What can hang from each mark
kefil: borat fadirig ravu tanote tudaz
ravu: kefil mune
borat: kefil
ragif: badel kefil mune
badel: ragif tanote
fadirig: kefil
mune: ragif ravu
tudaz: kefil
tanote: badel kefil

Known rows, with every way that one mark hangs from another
badel{tanote{kefil{ravu{mune}}}}: [ 14  39   5 -44  21  19   5   3 -10  -1  18   6  12  -1 -19 -41  16 -27
   3   3  -8  19  28 -26   6   1  55 -10]
mune{ragif ravu{kefil{borat}}}: [ 18  57 -56  61 -44  14  68  22  -5  12 -74 -80 -19  -7  67 -19 -29  19
  61 -41 -60 -27 -34  66  -4  10 -41   9]
mune{ravu{kefil{fadirig tudaz}}}: [-28  30 -21  31 -12  32  17  19  15  22 -17  -5  15 -41  12  61  30 -43
  -2   8 -33 -32   0  18  77   2 -52 -28]
ragif{badel kefil{ravu{mune} tanote}}: [-46   0  28 -12  60   2 -88  38  -8  -9   5  73 -22  56 -38  42  30 -37
  31 -11  13  -2 -74 -50 -71   1 -13 -15]
ravu{mune{ragif{kefil}}}: [ 43  -6 -37   9  -2  16  -1  43 -29  24 -37  -8 -12  26  30   3   2  33
  10 -15  -6  -2 -46 -30 -68  11  -3 -13]
fadirig{kefil{borat tanote{badel} tudaz}}: [-32  20  35  39  22 -37 -32  -7  -5 -18  43   8  20 -29  13  22  -2 -20
 -57 -12  74 -10  45  50  32  10  53   7]
borat{kefil{ravu tanote tudaz}}: [ 23 -22  60 -45  15   4 -48  -6  42  19 -10   7  18  -4  25 -21 -11 -41
 -11 -41   4  10  -6  -4   3 -22   8  13]
ravu{kefil mune}: [ 20  10 -32  -7 -29   7  34   4 -32   5 -36  22 -30  -5  33  10  12  21
 -50   6 -16   2 -14 -51 -35   4   6  15]
fadirig{kefil{borat tudaz}}: [ 25 -12  -2  33 -14 -44 -24 -15  13  -4 -17 -24  -4 -14  23 -17  15   4
 -59  -3  52  -2  36  56  37 -22  35   6]
fadirig{kefil}: [ 39 -11 -16 -14 -16 -34   9  -5 -21  25 -39  -9 -66   1  19 -16  -3 -18
 -75 -50 -10  -3  13   0  11 -28  19 -17]
tudaz{kefil{borat ravu tanote}}: [-28   2 -25  -8   7  24 -61   9  25 -35 -34 -11  -3  36  14 -22 -26 -11
  17  25 -30  11 -23   4 -31 -18  16  28]
badel{ragif{kefil{fadirig tudaz} mune}}: [-26 -35   2 -12   0  11   1   9  45  16  49  33  41 -23 -24  76  37  34
  30  55  29 -15 -15  -6  18  16 -68  -4]
ragif{badel{tanote} kefil mune}: [ 30 -54  12 -22  -5 -50  13 -24  16   7  51  23 -20  12 -84  29  28  43
  31 -34 -17   3 -32   1  -2  24 -25  -6]
ragif{badel{tanote} mune{ravu{kefil}}}: [  1  11  -3  27 -14 -26  79 -16  17   5  41   0 -11 -34 -58  69  27  -8
  52 -59 -74 -27 -54  35  20  31 -64  -4]
tanote{badel{ragif{mune}}}: [  2 -31  23  19 -26 -14  93 -40 -29 -16  50  -9   5 -28 -14  34  -6  32
 -10  12  -8 -17  -9   1 -62  34 -38  20]
tudaz{kefil{borat ravu{mune} tanote}}: [-43  24 -37   9  19  36 -82  25  15 -55 -11  18  20  33  24  17 -10 -14
  13  50   0  -3 -36 -19 -63 -12  38  28]
tanote{badel}: [ 30 -29  14  19 -29 -26  48 -30 -67 -10  -5 -22 -30  -4  -9 -26 -12  -1
 -60 -10 -15   2  23  -3 -22  13  13  -1]
borat{kefil{fadirig ravu tanote tudaz}}: [ -8  -4  39 -27  19  33 -76  18  38  10   4  34  39  -4  24  11 -10 -62
  -1 -10  16   4  19  -3  66 -46   4  -1]
tanote{badel{ragif{kefil{ravu}}}}: [-48  13  75 -47  26  17  26   6 -36  22  10 -11 -48  32 -18   5  25  19
  60  19  -7 -16  -7 -10 -69  31 -38  -9]
borat{kefil{fadirig}}: [ 54 -26 -15 -14 -38 -10 -20 -13  -7  19 -27  -9 -27  -3  46 -22 -34  -7
 -34 -26   7  11  51 -29  46 -48  22 -19]
ravu{kefil{tudaz} mune{ragif}}: [ 37  19 -19  40  -6  35  37  34 -18  18 -29  -5  30 -22  48  36  29  16
 -22  -2  -7 -15 -33   8 -27   8 -44  19]
mune{ragif{badel kefil{fadirig}} ravu}: [ -5  19 -23  64  26   8 -23  56 -15  27 -13 -25 -30  29 -13  60   6 -39
  86 -45 -28 -35 -59  31  25 -12 -82 -73]
ravu{mune{ragif{kefil{tanote{badel}}}}}: [-17  30   0   9  33  27  -6  54 -50   9  21  34  17  11  20  35 -14  17
   3  -5  16 -14 -41 -33 -65  47  13 -16]
mune{ragif{kefil{borat ravu}}}: [ 20   7   0   8 -14  19 -14  28   0  16 -76 -41 -30  55  25 -54  -9  42
  89  -2 -17   9 -30  50 -22 -10 -18  21]
mune{ragif{badel} ravu}: [ 50  -7 -24  92   6 -18  30  13 -34   6 -26 -74 -26  19   6  15 -12 -52
  31 -91 -62 -33 -74  43 -35 -11 -78 -40]
badel{tanote{kefil}}: [ 58   6 -23 -52  -7 -22  45 -28  -4  19   9 -37 -12  -8 -13 -82 -19  10
 -46 -32 -29  29  67 -20  53   5  57 -21]
ragif{badel{tanote} kefil{ravu} mune}: [ -2 -35  51 -31  13 -22  -4  -9  22   4  35  38 -21  28 -94  31  48  16
  82 -22 -34   6 -53  21  -6  11 -48   4]
kefil{borat tanote{badel} tudaz}: [-12 -12  13  54  -4 -18 -15 -23 -16 -42  32  -6  60 -22   2 -19 -16   1
 -57  12  41  -3  34  32   5  19  46  29]
borat{kefil{ravu}}: [ 61 -35  39 -48 -24 -11   0 -21   0  22 -51 -26 -52  19  23 -58 -19 -12
   3 -44 -21  13   7  -5 -16 -37   4   7]
ravu{kefil{tanote}}: [  3  10 -35 -40 -20   6  24  -2  -9  15 -44  31 -22  -4  37 -12 -27   0
 -65 -40 -52  11 -12 -52  10   5   4  21]

Rows
[ 12   8 -60  16 -24 -17 -16 -18  -1 -13 -23 -24  -8  -5  18 -63 -40  18
 -17  40  43  32  91  -1  79 -30  65 -19]	tanote{kefil{borat fadirig}}
[-17  -3  25  18  20  -7   7 -11 -28   6  50  -5  23 -43 -25   7   9  -9
 -46  49  55  14  94   1  74  -5  21 -43]	tanote{badel kefil{fadirig tudaz}}
[ 20  10  15 -39  12  14 -49  11   8  -1 -12  39   0  14  41 -11 -27 -37
  -9 -30  10   6 -24 -50 -49 -22  40  13]	borat{kefil{ravu{mune} tanote}}
[-22  18  13  -8  11   7  30  -9 -46 -16  38  -9  17  -4  23   1 -29 -16
 -42 -32  -6 -18   4 -31 -50  32  -2   4]	kefil{tanote{badel{ragif}}}
[-13   7 -21   6 -22  -2  -8 -12  25  -8 -25   7  35 -21  40 -13  -5  25
 -46   1   8   8  10   8  35   6  16  43]	ravu{kefil{borat tanote tudaz}}
[ -5  13  -8 -24   7  27 -17   7  -3  14 -30   7 -28  12  -4 -35  -7 -43
   2  28 -12  28  45 -16  60 -49  14 -27]	tanote{kefil{fadirig ravu}}
[-16 -39 -51  20 -48 -18 -14  -7  31 -13  -4  36   8   2 -19  13 -15  71
  35  57  31  14   8  10  40  -3  12  15]	ragif{kefil{borat fadirig} mune}
[ 38  -8 -20 -27 -33   0  78 -32  14 -10  51 -16  37 -21 -17   2  -1  29
  -2 -32 -44 -17 -14   4 -18  25 -28  33]	badel{ragif{mune} tanote}
[-36  24  25   9  28  -2 -67  13  40 -10 -10  21  18   4  18   0  10 -48
 -15 -15  32  -3   1  57  32 -27  24  29]	fadirig{kefil{borat ravu tanote tudaz}}
[ -2 -46  52 -38   7   2 -26  10  22  31 -34   5 -16  25 -31 -14  44  -1
   5  15  -8  11 -27   2 -13  -2 -25   1]	ragif{kefil{ravu tudaz}}
[ -3 -15 -61  -2  -9  -5 -46  -6  19 -36 -19 -25  -4  15  29 -25 -43  15
 -35  10 -15  12  -6 -17 -20 -10  39  16]	tudaz{kefil{borat tanote}}
[-66  60  47   8  53  17 -35  35 -40 -13  31  74 -11   0   2  56  14 -72
 -25 -11  30 -19 -24  -4 -35   0  40  -7]	fadirig{kefil{ravu{mune} tanote{badel}}}
[-36  31  12 -16   3  20 -27  15   4 -17 -14  -5 -11  43  20 -11  28  39
  80  53  42 -18 -23 -16 -91  17   1  14]	badel{ragif{kefil{borat ravu{mune}}}}
[ -6 -46   7   1 -18 -29  20 -24  61  -9  32 -19  30 -15 -11  17  20  96
  37  50  45 -10 -13  22 -36  33 -36  33]	badel{ragif{kefil{borat tudaz} mune}}
[ 38  34 -14 -69   7 -11  59 -25   4  18  36 -59  -7 -11   2 -65 -10  15
 -14 -36 -22   5  65 -21  15  18  25 -23]	badel{ragif tanote{kefil}}
[-15  14 -16  -4  13  31 -37  17 -16 -24 -22  56  26  23  10   0  -9 -61
 -28  -6 -17  -3 -53 -37 -57 -12  29  25]	kefil{ravu{mune} tanote}
[-23   9  14  49   1 -20  -2 -22 -17 -21  45 -20  37 -37  -8 -12  -3  20
 -16  83  92  16 114  30  86  -1  51 -25]	tanote{badel kefil{borat fadirig tudaz}}
[-37   6   2 -48  33  29 -58  40   4   1 -21  71  -5  38  -2  14  10 -23
   6   6  -8   4 -60 -55 -57  13  26   7]	ragif{kefil{ravu{mune} tanote}}
[ 14  -1 -30  55 -12  17 -42  35  13  10 -28 -27  35  11  23  -2   3  42
  42  32  41  -2  19  51  54 -16 -15  -8]	mune{ragif{kefil{borat fadirig tudaz}}}
[  8 -11  20   6   1 -19 -14 -27  32  -9 -26 -40  13  -3  -7 -76   5   6
   6  39  33  32  49  39  23 -21  34   9]	tanote{kefil{borat ravu tudaz}}
[-17 -77  72   7  23 -31 -28  -8  39   4  22  36  -8  17 -83  59  63  11
  57  15   9   5 -75  24 -30  -1 -85   5]	ragif{badel kefil{ravu tudaz} mune}
[ 32   8 -18 -61   0 -13  88 -38  31   6  63 -27  20 -35 -26 -23 -14  41
   4 -19 -22   6  35 -14  10  31   0   0]	badel{ragif{mune} tanote{kefil}}
[ 13 -16 -20   4   7  -5 -11  -8  11  16   9  -7  21 -29  -8 -14   5 -16
 -59  31  34  23  74 -15  83 -30  21 -40]	tanote{kefil{fadirig tudaz}}
[-13  31 -46 -12  -6  19   3  16 -18  -3 -23  57   2  -6  40  24  -7  -8
 -64 -13 -17   2 -29 -68 -29  12  21  19]	ravu{kefil{tanote} mune}
[  1  29 -28 -37   2  12  55 -15  37   1  80   1  40 -40 -18   9  -8  23
  27  16  -9   3  55 -10  70  10  -7 -14]	badel{ragif{mune} tanote{kefil{fadirig}}}
[-34  50 -66  54 -45  19  22   7   3  -8 -46 -21 -12 -16  38  13 -15  -6
  33  14 -27 -24  18  29  74  -9 -11  -8]	mune{ravu{kefil{borat fadirig}}}
[-21   9   4  25   5  14 -46  -5  27 -13  -9  -8  36  -7  -9 -35   8  -9
  20  67  53  28  71  43  89 -40  26  -7]	tanote{kefil{borat fadirig ravu tudaz}}
[-22 -30  38 -23  -2 -22  70 -18 -15  12  53   6 -19 -12 -37  42   8  71
  37  26  13 -18 -18 -20 -67  53 -43  -1]	tanote{badel{ragif{kefil mune}}}
[-32   9  32  -2  11  20  -5  -4 -47 -16  -1  27   5  15 -18 -13 -18 -52
 -23 -20 -34   3 -18  -2 -28   3  13  18]	kefil{ravu tanote{badel}}
[ -9   7  55 -16  16  -8  42 -22 -39   7  -3 -20 -44   2 -31 -49  -5 -14
   3  16   0  28  47  -6 -11   0  27 -18]	tanote{badel kefil{ravu}}
[ 23 -52 -17  67 -19 -51  48 -28   4 -18  17 -15 -15  -9 -56  53  -3 -36
  12 -43 -45 -22 -82  24 -39   4 -58 -16]	ragif{badel mune{ravu}}
